In the rows, zero is written as 128.
Known rows, with every way that one mark hangs from another
j_913(j_150(j_554) j_645 j_847(j_574)): [151 145 137 123 205 113 124 124 115 152 132 114 117 175 131 142 148 113
 144 118 139]
j_645(j_913(j_847)): [133  70 118 132 141 144 119 127 161 117 119 126 122 111 110 127 136 128
 134 124 100]
j_913(j_847(j_970)): [123 103 124 129 120 122 127 124 131 112 109 118 166 134 108 124 142 125
 147 112 141]
j_645(j_913(j_150(j_554) j_847(j_970))): [130  94 130 128 149 139 135 130 165 125 133 102 130 119 110 144 153 117
 133 128 104]
j_913(j_847): [135  99 127 131 127 144 110 123 131 114 111 136 130 140 120 113 145 131
 154 107 124]
j_150(j_554(j_913(j_847(j_970)))): [140  93 136 120  70 124 119 121 128 113 130 144 146 145 115 119 128 124
 149 128 124]
j_554(j_150 j_645): [114  79 136 148   4 105 128 124 122 102 120 181 130 131 155 105  96 140
 107 108 138]
j_150(j_554(j_645(j_913))): [142  69 126 129  73 133 119 113 157 113 137 159 102 113 126 125 126 126
 131 125 117]
j_645(j_913(j_150(j_554))): [126  93 122 133 139 177 120 125 171 125 143 123  96 115 127 135 146 131
 127 121 100]
j_574(j_847(j_913)): [128 144 130 116  98 132 118 122 108 121 110 136 106 103 128 106 126 140
 143 144 125]
j_913(j_150(j_554) j_645 j_847(j_970)): [136 121 147 124 154 104 138 124 124 145 125 103 142 170 119 145 162 103
 149 114 147]
j_847(j_574 j_913(j_150 j_645) j_970): [109 210 108 123 199 114 149 133 100 158 140  91 168 139 139 143 111 129
  92 144 174]
j_847(j_574 j_913 j_970): [114 187  95 120 174 130 137 127 110 132 135 104 179 116 129 126  99 143
  97 150 165]
j_554(j_150 j_645(j_913(j_847(j_574)))): [129  69 133 143  62  76 139 130 133 111 121 161 136 115 140 121  86 131
  96 132 115]
j_574(j_847(j_913(j_150))): [118 166 137 119 107 140 122 128 110 129 116 126  97 105 136 111 134 140
 140 138 121]
j_970(j_847(j_574 j_913(j_150(j_554)))): [150 194 129 116 186 165 118 130  96 119 131 137 100 131 127 113 140 136
 138 164 124]
j_913(j_150 j_645): [109 130 132 139 136 154 122 127 129 146 128 126 106 160 145 131 146 126
 133  93 149]
j_645(j_913): [119  73 110 136 120 168 119 124 167 116 128 132 115 103 120 124 128 137
 121 123 111]
j_574(j_847(j_913(j_150(j_554)))): [133 161 142 113 111 140 120 122 111 127 120 128  91 112 135 114 138 136
 147 144 115]
j_970(j_847(j_913(j_150(j_554(j_645))))): [145 164 146 122 113 156 121 129 103 114 126 157  88 126 131 110 149 129
 145 154 117]

Rows
[128 119 118 133 190 146 126 135 155 133 132 108 117 115 123 139 134 130
 121 125 103]
j_645(j_913(j_150 j_847(j_574)))
[143 112 123 127 194 144 125 129 156 131 138 110 110 121 120 141 140 126
 129 134  97]
j_645(j_913(j_150(j_554) j_847(j_574)))
[123 110 128 138 114 109 134 133 144 132 130 139 112 104 136 137 120 126
 116 117 115]
j_554(j_645(j_913(j_150 j_847(j_574))))
[146  87 123 123 111  97 133 115 148 118 134 138 135 113 115 136 120 118
 127 138 125]
j_150(j_554(j_645(j_913(j_847(j_574 j_970)))))
[106 214 105 124 190 139 143 135 110 141 143  94 169 120 141 134 112 142
  95 143 162]
j_847(j_574 j_913(j_150) j_970)
[123  95 128 136 156 156 125 135 162 128 127 114 110 115 121 135 148 128
 131 117  95]
j_645(j_913(j_150 j_847))
[121 158 129 129 193  91 145 132 109 154 122  93 158 160 125 150 139 112
 129 110 162]
j_913(j_150 j_645 j_847(j_574 j_970))
[122 204 114 120 163 117 145 129 111 142 149 108 158 123 143 137 108 133
  96 151 158]
j_847(j_574 j_913(j_150(j_554(j_645))) j_970)
[118 113 129 138 111  95 146 133 145 130 130 128 134 100 129 143 118 122
 110 121 127]
j_554(j_645(j_913(j_150 j_847(j_574 j_970))))
[153  82 123 124 115 110 122 116 149 120 135 150 112 116 122 130 120 122
 132 135 114]
j_150(j_554(j_645(j_913(j_847(j_574)))))
[116 131 145 135  74 145 117 139 118 127 125 140 126 142 139 118 130 135
 140 103 113]
j_554(j_913(j_150 j_847))
[143 178 118 119 173 157 115 129  93 113 120 145 115 122 121 106 125 139
 136 164 130]
j_970(j_847(j_574 j_913))
[142 108 137 122  49  83 130 121 116 119 133 158 146 131 125 126 105 121
 134 129 135]
j_150(j_554(j_645 j_913(j_847(j_574 j_970))))
[114 151 139 130 112  93 140 139 101 150 128 119 159 158 131 139 113 119
 123 117 150]
j_554(j_913(j_150 j_645 j_847(j_574 j_970)))
[118 125 149 134  85 121 123 139 110 144 124 138 124 163 138 126 130 122
 138 105 129]
j_554(j_913(j_150 j_645 j_847))
[111 154 134 131 102 118 135 139 113 133 131 120 159 138 131 130 112 132
 126 116 136]
j_554(j_913(j_150 j_847(j_574 j_970)))
